In the rows, 128 means zero.
Known rows, with every step that occurs:
tinaze, sipifal: [123 111 111 129 108 163 128 138 120 139  85 136 139  92 115 130 127 141
 144 150  92 134 132 132 161 157  94 140 160 167 111 116 128  89 143 100
 113 142  90  89 106 140]
tego, mafal, muti, fotem, noli: [153  82 105 116 151 132 112 100 125 138 105 107 150  94  96 184 157  85
 128  93  80 102 138 120 153 152 146  98 135 172 156 125 119 132 117 175
 117 101 154  64  89 133]
lazive, tego, noli, palap, kited, sifu: [201 107 147 112 118 147  52 177 105 148  47 102  97  36 106 189 104 127
 130 158 163 159 140 115 156 175 143 134  81  95  92 132 142 155 160 113
 150  85 124  73 191  75]
muti, mafal, fotem, tego, muki, movu: [146 127 133 154 112 196  95 147  52  83  85 132 182  82 154 185 190 171
 155 125 119 138 173  73 144 154 152 108  66 132 134 127 170 120 163 147
 117 127 143  42  72 126]
lazive, fotem, kited: [106 123  69 119 146 141 112 148  81 149 100 154 146  91 132 142 140 118
 127 133 120 130 123  66 142  98 133 113 148 126 158 107 135  78 150 149
 142 117 131  79 131 104]
noli, palap: [168 113  96 100 119 135 130 142  90 130  94 106  91 102 107 138 114 130
 125 151 126 144 164 124 142 155 121 154 121 118 117 128 127 105 127 121
 140 103 131 106 134 135]
tego, mafal, muti: [131  85 129 123 133 144 113 121 156 140 114  96 130 102 101 162 151  90
 129  87 112 110 165 105 119 148 116 101 125 138 139 157 120 120 119 144
 118 133 153  91  90 122]
muti, fotem, mafal, tego: [123 156 123 110 172 165 142 138  70 139 112 128 144 105 122 188 177 138
 150 125 127  97 144  49 170 134 146 118 133 142 142 101 138  96 108 184
 130 106 133  71  91 112]
mafal, muti, fotem, tego: [146 149 128 134 104 130 120 119  96 117 132 151 166 112 130 148 179  82
 145  99 109 115 158 100 171 155 137 112 158 192 131 118 112 102 131 181
 124 107 133  70  82  98]
sipifal, tinaze: [124 123  94 140 137 148 104 135 113 132 120  94 100 114 121 158 110 122
 124 137 105 140 137 125 115 147 111 119 146 144 131 148 117  92 127 107
 148 119 134  94 123 139]
mafal, muti, fotem: [123 130 101 124 113 124 119 132 117 130 135 127 144 129 117 147 157  63
 120 104 100 117 129 114 161 145 132 120 140 178 141 128  91 117 111 162
 133  96 142  60  84 122]
kited, sifu, kegam: [101 101 118 109 100 152 123 160 129 154 116  92 107  89 103 198 173 130
 142 136 140 106 118 142 174 138 141 136 143 141  80 105 144 109 127 131
 123 112 186  86 124 126]
mafal, tego, noli: [149 143 161 140 148 167  86 137  96 134  83  98 106  71  92 178 118 120
 142 132 134 135 159  80 139 204 161 133 119 138 132 126 135  92 136 110
 121 134 139  76 134 120]
lazive, fotem, noli, palap: [198 114  79 105 146 118 127 120  58 120  80 112 107  93 102 162  96 134
 119 144 105 145 134 115 166 160 148 148 154 131 131 105 127  98 156 137
 145  81 132  88 151 132]
palap, tego, fotem, movu: [140 123 130 131 122 176 104 114 104 126 114 145 134  91 134 123 191 134
 114 148 139 170 173 104 128 137 139 130  94 190 121 147  90 112 158 109
 138  97 140 114 179 152]
tinaze, fotem, movu: [125 116 112 115 115 169 129 132  84 117  92 108 129  62  97 156 175 120
 140 155 101 173 142 117 137 149 141 126 102 178 124  94 115 111 143  95
 142  96 147  83 154 131]
sifu, sipifal, tinaze, fotem, tego, mafal, muti: [179 103 141 114  93 161 109 138 131 151  99  93 144 101  81 175 162 117
 156 118  52 149 185  83 129 186  88  88 126 151 135 150 124 106 160 194
 123 146 126  79  96 107]
muki, fotem, kited: [108 120  76  81 119 155 118 139  87 139 110 137 148  88 109 138 167 110
 131 141 114 139 155  93 108 105 122 128  88 115 173 104 141 107 160 155
 124 141 128  68 125 126]
tinaze, fotem, muti: [136 112 104  82 135 133 137  98 124 133 110 118 127 111 109 175 159 108
 129 137  92 154 135 113 121 157 121 144 108 163 149  83 130  89 145 140
 131 113  94  63 115 102]
palap, tego, mafal, muti, fotem: [139 112 129 108 132 166 107 103 147 160 119 116 150 129 133 141 180  90
 113  95 117 127 157  70 157 152 123 106 104 169 141 159  94 137 115 190
 133  91 154  66  88 122]
sifu, kegam: [ 98 120 101  94 121 161 108 134 133 169 113 104 103 129 114 166 157 135
 140 133 135  99 137 125 155 156 120 126 149 131 108 128 132  95 117 122
 112 120 150 105 110 153]
muti, fotem, noli, tego, sifu, sipifal: [210 107 131 106 139 120 137 162  78 171  75 143 140 102 123 166 144 134
 129 163  73 162 144 117 177 166 137 133 141 152 109 124 123 120 152 199
 104  90 126  88 144 159]
tego, noli: [144 125 124 138 137 141  95 135 111 134  84 110 113  85 117 170 100 115
 138 141  93 136 132 116 129 190 150 138 108 138 120 118 135 102 125  87
 112 135 125  83 130 137]
sifu, kited, palap, tego, muki: [157 103 106 142 110 145  76 124 108 170 110 138 126 104 138 133 188 154
 116 149 127 173 200  93 128 166 156 141 107  77 112 137 135 138 177 156
 127 121 159  95 109 119]
kited, palap, tego: [160 133 114 140 100 175 129 129 108 129 102 127 109  99 135 139 163 143
 130 136 147 153 178 103 153 152 140 155 129 123  92 118 111 103 136 144
 138 128 128  89 125 106]
fotem, noli, tego, mafal, muti: [188  68 147 110 150 142 108 104 133 126  95  87  98  90  97 176 165  98
 121  75 138 113 176 117 139 178 131  97 150 155 122 156 130 122 153 171
 119 116 137 100 112 133]
noli, tego, muki, movu: [161 109 143 119 105 167  90 146  88 136 122 105 126 113 126 145 166 171
 135 121 147 188 171 121 131 177 147 125  83 150 103 160 132 126 169 107
 136 125 159  91 116 165]
sipifal, tinaze, fotem, mafal, muti: [148 116 114 112 146 140 128 134 112 114 132  86 115 121  85 209 163  98
 119 107  76 124 116  87 121 148 124 110 109 164 139 116 130  96 130 158
 155 113 123  59  86 116]
mafal, muti, fotem, sipifal: [147 123 106 104 101 122 127 123 116 129 122 164 181 112 115 144 168  90
 125 129  78 123 130 100 172 137 126 117 150 208 117 130  84  93 114 180
 122  99 139  62  85 110]
fotem, muti, mafal, tego, noli, palap, kited, sifu: [187  81 167  75 149 171  92 117 128 135  41  99 101  25 103 236 147 140
 136 145 158 145 166  93 159 162 165 119  60  90 118 100 153 138 136 153
 151  98 118  18 116  34]
palap, tego, muki: [160 132 138 126 136 152 100 106 109 152 118 135 141 114 145 126 151 168
 108 137 145 169 171  96 116 170 143 148  95 143 124 162 143 113 168 122
 128 113 159 107 124 160]
noli, palap, kited, sifu, kegam: [139  81 108  67 100 159  98 153 145 178  96  84  77  83  97 189 165 148
 121 160 165 130 128 147 181 136 133 141  93  97  81 119 137 145 135 129
 155  71 178  88 149 105]
muti, mafal, fotem: [111 124  88 140 144 174 123 155  89  88  71 109 128  94 149 175 152  95
 125 135 114  95 131  72 149 134 116 120 107 106 145 123 141 112 120 156
 124  97 107  51  89 120]
palap, tego, sifu: [162 125 157 132 153 157 122 132 115 156 103 135 135 102 141 147 147 138
 105 148 134 170 148  90 125 145 136 149  96 148 112 143 131 106 139 134
 130  97 155  96 151 143]
muki, fotem, kited, sifu, kegam: [ 90  92  91  57  91 160 116 164 109 165 118 112 139  72  85 189 211 120
 137 141 134 117 130 116 157  94 144 129  93 120 129  82 158 118 161 179
 125 127 184  54 127 116]
palap, tego, fotem, noli: [170 122 115 131 147 157 100  98 101 119 107 137 119 102 122 148 161 131
 106 143 127 140 147 115 119 164 142 149 104 170 138 131 126 105 167 133
 128 104 110 105 171 162]
sipifal, tinaze, fotem, mafal, tego: [141 141 133 110 173 182 122 139  76 127 109  76 105  92  78 212 165 143
 139 133 106 132 136  49 130 156 130 116 106 138 149 109 151  83 138 160
 164 107 123  66 115 113]
fotem, mafal, tego, noli, palap: [203 126 157  95 170 155 120 143  65 134  70  97  87  74  84 207 120 159
 143 141 132 119 174  60 156 190 168 143  97 109 116 105 159  91 127 142
 128 128 130  85 124 114]
noli, palap, kited: [156 107  92  90 126 153  98 127 123 152  87 109  86  98 122 138 123 139
 113 160 146 152 155 125 133 148 113 139  88  93 125 140 121 136 134 106
 156  87 121 104 148 114]
mafal, tego, sifu, sipifal, tinaze, fotem: [177 127 158 122 137 167 112 181  93 171  90  90 126  84  56 184 136 138
 130 173  69 193 154  68 128 170 118 129  99 133 145 142 126  95 159 174
 145 106 149  66 151 131]
sipifal, tinaze, fotem: [130 124  90 121 131 157 103 136 103 129 111  78 105 102  91 167 130 109
 124 149  71 165 115 110 120 160 112 130 101 151 147 122 126 101 138 118
 164  92 121  69 132 135]
palap, kited, sifu, sipifal, tinaze, fotem: [135 104 104 117  83 166 103 178 136 156  90  79 108  77  97 189 142 132
 126 184  80 186 106 128 132 151 100 125  83 119 108 120 118 143 162 134
 163 102 138  58 157  96]
lazive, tego, sifu: [163 130 152 138 159 137  96 172  93 153  84 142 153  80 119 160 123 122
 136 137 136 146 152  92 125 135 116 124 134 126 128 156 144 104 144 140
 115 106 125 102 161 127]
palap, kited, sifu, sipifal, tinaze, fotem, muti, mafal: [134  80 104  77 105 172 121 138 158 150  66 100 131  79 123 224 162 138
 139 171  74 166 122 119 128 130  90  98  79 104 123 105 131 137 145 170
 150 114  90  15 100  59]

Rows:
[193  87 106 147 142 185 117 119 100 111  70  98 106  71 122 188 173 138
 110 125 127 124 171  78 162 161 158 144 113 124 127 108 134 119 160 189
 128 107 145  73 136 106] => kited, palap, tego, mafal, fotem, noli
[132 145 146 120 171 171 144 137  82 126 106 114 117  96 115 192 165 155
 150 120 157  97 165  60 136 145 137 121 144 125 127 114 153  80 125 152
 123 141 133  97 105 113] => fotem, mafal, tego
[216 112 132  58 152 166 110 102  41 112  63  99 150  52  60 176 155 170
 136 140 117 153 210  90 134 173 163 137  52  77 174 136 179 142 186 182
 129 100 144  48 100 154] => muti, mafal, tego, muki, fotem, noli, palap
[131 102 107 135  88 157 102 175 147 159  99  95 102  91 127 181 123 146
 126 171 112 162 129 145 127 138 100 112 127 112  95 147 108 133 151 124
 147 126 151  83 148  99] => palap, kited, sifu, sipifal, tinaze
[206  91 101  74 157 164 119  92  89 162  70 105 115  93 119 155 145 151
 116 148 111 144 166  95 171 166 141 137  96 144 136 122 130 137 127 181
 138  68 142  84 137 145] => muti, fotem, noli, palap, tego, mafal
[157 129 151 145  96 168  96 127  72 124 122 139 172  91 132 156 166 194
 164 126 128 172 185 123 121 171 155 123  97 163 113 130 155 106 169 101
 115 157 166  90 105 144] => fotem, tego, muki, movu
[110 111  78 111 121 130 110 141 102 146 129 157 153 105 115 145 180  67
 117 110 118 109 133  93 152 100 141 104 137 172 165 109 110  99 123 184
 137 111 142  56  89 102] => mafal, muti, fotem, kited
[203  72 108 112 177 158  92 142  60 129  36 114  98  82 141 192 172 113
  78 176 122 139 160  57 150 155 146 135  80  77 138 113 157 146 159 206
 127  48 135  50 139 126] => muti, mafal, fotem, noli, palap, tego, sifu, kited
[220 123 142 115  81 133  97 172  92 155  47 131 134  52 126 184 106 161
 151 176  95 180 148  91 193 189 149 140 103  99  77 105 134 133 184 151
 133 108 134  69 166  61] => lazive, fotem, tego, noli, palap, kited, sifu, sipifal
[153 117  98 127 128 119 120 108  97 116 121 126 139 110 104 172 150  75
 117 106  99 109 124 138 158 158 155 120 161 192 144 107 104 113 127 162
 124  97 142  60  96 132] => mafal, muti, fotem, noli
[144 135  95 113 125 135 130 128  96 131  95 161 175  99 134 142 128 140
 133 152  80 146 121  73 163 135 119 127 160 163 109 127 109  69 140 145
 127 105 127  86 126 112] => lazive, fotem, sipifal
[175  93 113 110 174 148 110 109 100 141  72  97 120  88 122 170 139 132
 132 105 110 134 143  81 165 166 132 105 150 128 130 141 140 116 163 164
 132  87 125  99 138 133] => lazive, fotem, noli, tego, mafal
[202 119 145 138  93 158 149 171 112 171  82 150 138  98 126 148 148 165
 131 168 103 183 190 100 151 148 132 160 118 107  80 130 112 106 147 177
 110 143 144  93 138 118] => kited, palap, tego, sifu, sipifal
[230 101 109 104 161 164 104 110  50  99  55 117 119  83 135 171 153 164
  85 152 139 140 174  76 152 173 164 154  67 112 142 138 168 130 179 181
 135  66 137  62 117 153] => muti, mafal, fotem, noli, palap, tego, muki
[172 113 138  75 141 169 109 116 107 160  81 111 157 100  87 197 160 171
 145 149  75 170 192  67 114 176 114 101  94 115 169 146 149  96 172 197
 130 135 105  37  67 111] => sifu, sipifal, tinaze, fotem, muti, mafal, tego, muki
[154 105 170  85 184 170 136 113 108 137  69 124 162  58  87 215 187 120
 142 136  99 156 158  55 132 134 139 120  68 127 168  96 167  99 131 190
 135  91 106  22  96  83] => tinaze, fotem, muti, mafal, tego, sifu
[ 91  84  94  89  92 134 109 166 123 172 138 133 143  89  91 196 223  78
 125 110 136  86 108 116 199  88 162 105 143 176 120  88 127 111 123 208
 139  97 196  41  91  92] => mafal, muti, fotem, kited, sifu, kegam
[149 121 108  93 111 153 134 129  99 125  86 138 156  75  97 152 162 132
 138 172  65 159 123  92 142 154 114 144 102 174 114 100 132  83 138 137
 129 103 115  75 133 121] => tinaze, fotem, sipifal
[149 115 100 117 123 147 112 125 113 132 108 130 134  97 118 154 122 148
 127 161  82 148 139 111 127 140 105 118 155 174 108 149 110  66 128 127
 136 121 132  97 125 129] => fotem, sipifal, tinaze
[196 102 173 101 157 163 103 156  96 139  64  87  87  30  88 238 144 164
 134 152 157 135 146  77 165 165 181 139  58  93  96  96 166 136 142 136
 155 101 156  64 150  64] => fotem, mafal, tego, noli, palap, kited, sifu
[133 105 136 135 152 146  87 138 119 181  99 133 120 113 151 146 170 116
 100 161 127 167 157  79 114 152 127 131 105 108 121 136 131 128 148 147
 120  95 157  95 145 135] => palap, tego, sifu, kited
[130 114  93 141  99 166  96 135 111 155 100 125  95 110 145 138 185 120
 124 149 140 151 187  91 141 160 130 135 140  83  98 112 110 125 146 157
 129 127 130  87 119  97] => sifu, kited, palap, tego
[116  97  71 147 103 138 101 153 108 145 100 119 102  93 121 154 166 105
 143 147 104 134 174 116 139 145 131 127 151  70 113  99 122 123 133 142
 122 133 130  88 107  97] => sifu, kited, palap
[177 112 121 118 145 145 120 119  86 116  89 107  84  93 123 162 145 126
 126 124 147 131 153 131 144 179 135 129 163 152 106 124 139 100 159 133
 126 109 112 109 146 147] => fotem, noli, tego
[141 121 136 106 156 140 109 102 125 132 131 137 130 107  97 164 175 112
 126 119 136 131 180  88 119 146 131 132 120 161 172 131 115  79 160 164
 130 120 102  88 134 101] => mafal, tego, fotem, muti
[164 138 153 115 181 178  93 139  78 133  86  69 103  74  68 235 137 138
 142 138  76 141 124  45 134 197 161 121  77 141 145 101 159  88 136 138
 152 117 119  47 122 113] => sipifal, tinaze, fotem, mafal, tego, noli
[167 134 142 142 130 129 106 111  86 130 115 154 170  80 136 142 155 172
 150 129 117 148 187 108 123 166 148 133 122 143 128 142 175  96 176 126
 111 133 149 116 110 136] => fotem, tego, muki
[141  94  58 122 113 164 105 159  84 138 100 115 113  55  72 173 167 121
 136 153  77 164 140  99 135 104 141 127  99 119 152  82 142  87 146 160
 178 119 120  51 127  83] => sipifal, tinaze, fotem, kited, palap
[154 118  86 135 128 148 105 147  96 106 107 120 128 105 126 166 131 122
  99 159  83 133 123  79 143 141 111 128 144 179 127 145 103  68 147 158
 143  94 135  77 132 118] => mafal, fotem, sipifal, tinaze
[202 101 135 118 155 123 100 107  82 130 100 120 117  87 116 157 147 160
 117 124 134 153 168 132 132 186 160 135 131 145 120 150 164 113 190 133
 123 103 143 115 134 169] => fotem, noli, tego, muki
[153 132 138 116 132 160 104 133 100 124 109 157 160  73  85 142 177 136
 136 153 110 136 168  67 140 142 124 132 115 170 138 149 117  73 153 161
 128 110 121  99 153 122] => mafal, tego, fotem, sipifal
[201  85  75  95  97 134 107 160  95 162  78  96  96  78 101 195 114 151
 115 192  84 168 124 162 176 147 131 128 119 127 107 113 106 151 149 166
 163  73 151  63 159 109] => muti, fotem, noli, palap, kited, sifu, sipifal, tinaze
[165 143 151 149 128 146  97 122  91 121  82 134 135  69 132 171 120 133
 163 134 102 133 160 103 139 200 154 132 126 151 110 108 156  87 144 106
 102 147 117  92 128 116] => fotem, tego, noli
[181 135 142  82 128 156  85 110  87 143 126 121 183  84  70 149 156 174
 122 149  82 186 187  70 116 160 137 124  86 152 159 178 129  94 195 173
 140 116 174  70 116 142] => mafal, tego, muki, fotem, sipifal, tinaze
[162 130 150  64 145 133 111  80 107 145 137 123 168 111  89 161 173 147
 123 113 127 168 204  86 105 166 151 141  83 135 185 138 141 109 202 177
 117 133 149  62  97 119] => mafal, tego, muki, fotem, muti
[142 126  92 130 103 149 119 163 115 155 105 105 103 133 123 150  99 142
 135 160  86 145 157 126 117 165  88 117 165 128 115 156 102  89 136 129
 121 154 125 104 122 147] => sifu, sipifal, tinaze
[163 113 103  91 124 145 106 118  91 163 119 137 160 118 133 163 220 170
 124 142  96 161 203  61 123 148 157 143  57  52 128 113 153 155 191 200
 111 137 148  69  84 123] => sifu, kited, palap, tego, muki, fotem, mafal
[111 140 138 125 150 202 121 136  89 114  71 109 128  71 117 170 159 128
 158 126 153 105 174  68 141 146 121 104 129 102 138 136 148 100 111 147
 129 123 116  64  87 112] => muti, mafal, tego
[150  73 104 131 113 188 107 193 110 160  83 101 110  77 134 186 172 141
 100 158 128 140 155  48 142 110 113 110 110 132 129 137 131 108 177 222
 144 128 176  66 151  91] => palap, tego, mafal, fotem, kited, sifu, sipifal, tinaze
[230  99 135  98 111 175  96 105  58 132  98 107 110 101 108 157 143 211
 110 151 158 199 184 137 128 192 175 155  72 162 106 132 137 126 180 106
 138 118 175  85 146 177] => fotem, noli, palap, tego, muki, movu
[154 116  89 150 150 142 118 133  74  88  92 104 103  95 121 186 134 104
 104 136 123 107 123 112 141 164 148 144 147 158 145  99 136  96 158 140
 120 100 134  81 144 137] => mafal, fotem, noli
[145 128  90 112  97 158 119 164 104 151  95  89 108 120  93 159 120 129
 136 173  53 170 134 111 121 177  88 129 120 135 130 129 111  99 147 139
 137 129 111  79 130 144] => sifu, sipifal, tinaze, fotem
[153 119  95 111 108 125 107 121 120 134 135 142 163 121 109 156 148  93
 111 129  60 136 123 105 162 135 118 102 158 215 124 152  72  85 114 180
 146  92 145  58  86 114] => mafal, muti, fotem, sipifal, tinaze
[190  96  87  85 128 125  93 102 113 139  99 117 109 104  98 164 145  93
  95 129 124 132 135 143 165 156 147 123 111 149 145 121  98 151 134 159
 155  59 133  63 123 110] => mafal, muti, fotem, noli, palap, kited
[ 98 119  61 108 138 144 115 146  82 159 107 160 150  89 134 141 164 108
 133 147 108 120 127  91 150  94 136 115 123 148 162  94 134  97 118 164
 136 107 129  70 114 115] => muti, fotem, kited
[155 111 111 148 108 161  66 134 114 160  76 118  92  91 136 162 156 115
 128 155 111 158 174  87 145 201 161 139 111  85  94 103 118 129 145 134
 117 134 126  70 127  99] => sifu, kited, palap, tego, noli
[152 133 139 134 110 172  63 162  75 140 106 127 162 102 121 152 141 174
 152 122 158 167 172 112 113 164 132 110 108 141 122 163 135 122 169 102
 119 144 146  88 131 152] => lazive, tego, muki, movu
[193 112 113 108 157 116 100 108  70 144 106 132 144  96 123 152 159 144
 119 130 103 153 146 123 166 174 169 133 119 163 136 136 149 127 171 165
 130  71 142  89 121 168] => muti, fotem, noli, tego, muki
[175 108 109 113 116 143 124  93 140 133 129 161 130 117 128 149 190 131
 116 129 120 157 187 106 136 134 140 159 102 149 130 116 100  94 160 176
 135 125  88  83 131  89] => kited, palap, tego, fotem, muti
[186 114 146 149 128 157 132 144 111 149  99 141 134  78 123 157 161 146
 119 145 121 178 170  98 149 131 157 162  97 122  97 122 126 109 137 155
 137 109 154  84 140 111] => kited, palap, tego, sifu
[111 103 119 137 115 154 107 149 140 133 102 108 116  62 131 178 152 125
 125 147 148 144 115 139 136 123 131 131  99 120 103 117 136 142 139 103
 152  98 157  80 149  88] => palap, kited, sifu
[194 107 106  95  91 169 121 175  95 187  96 149 152  91  99 151 168 158
 116 174  78 206 194  77 123 103 127 138  76  94 135 130 114 108 184 222
 135 154 145  56 142 112] => muki, fotem, kited, palap, tego, sifu, sipifal, tinaze
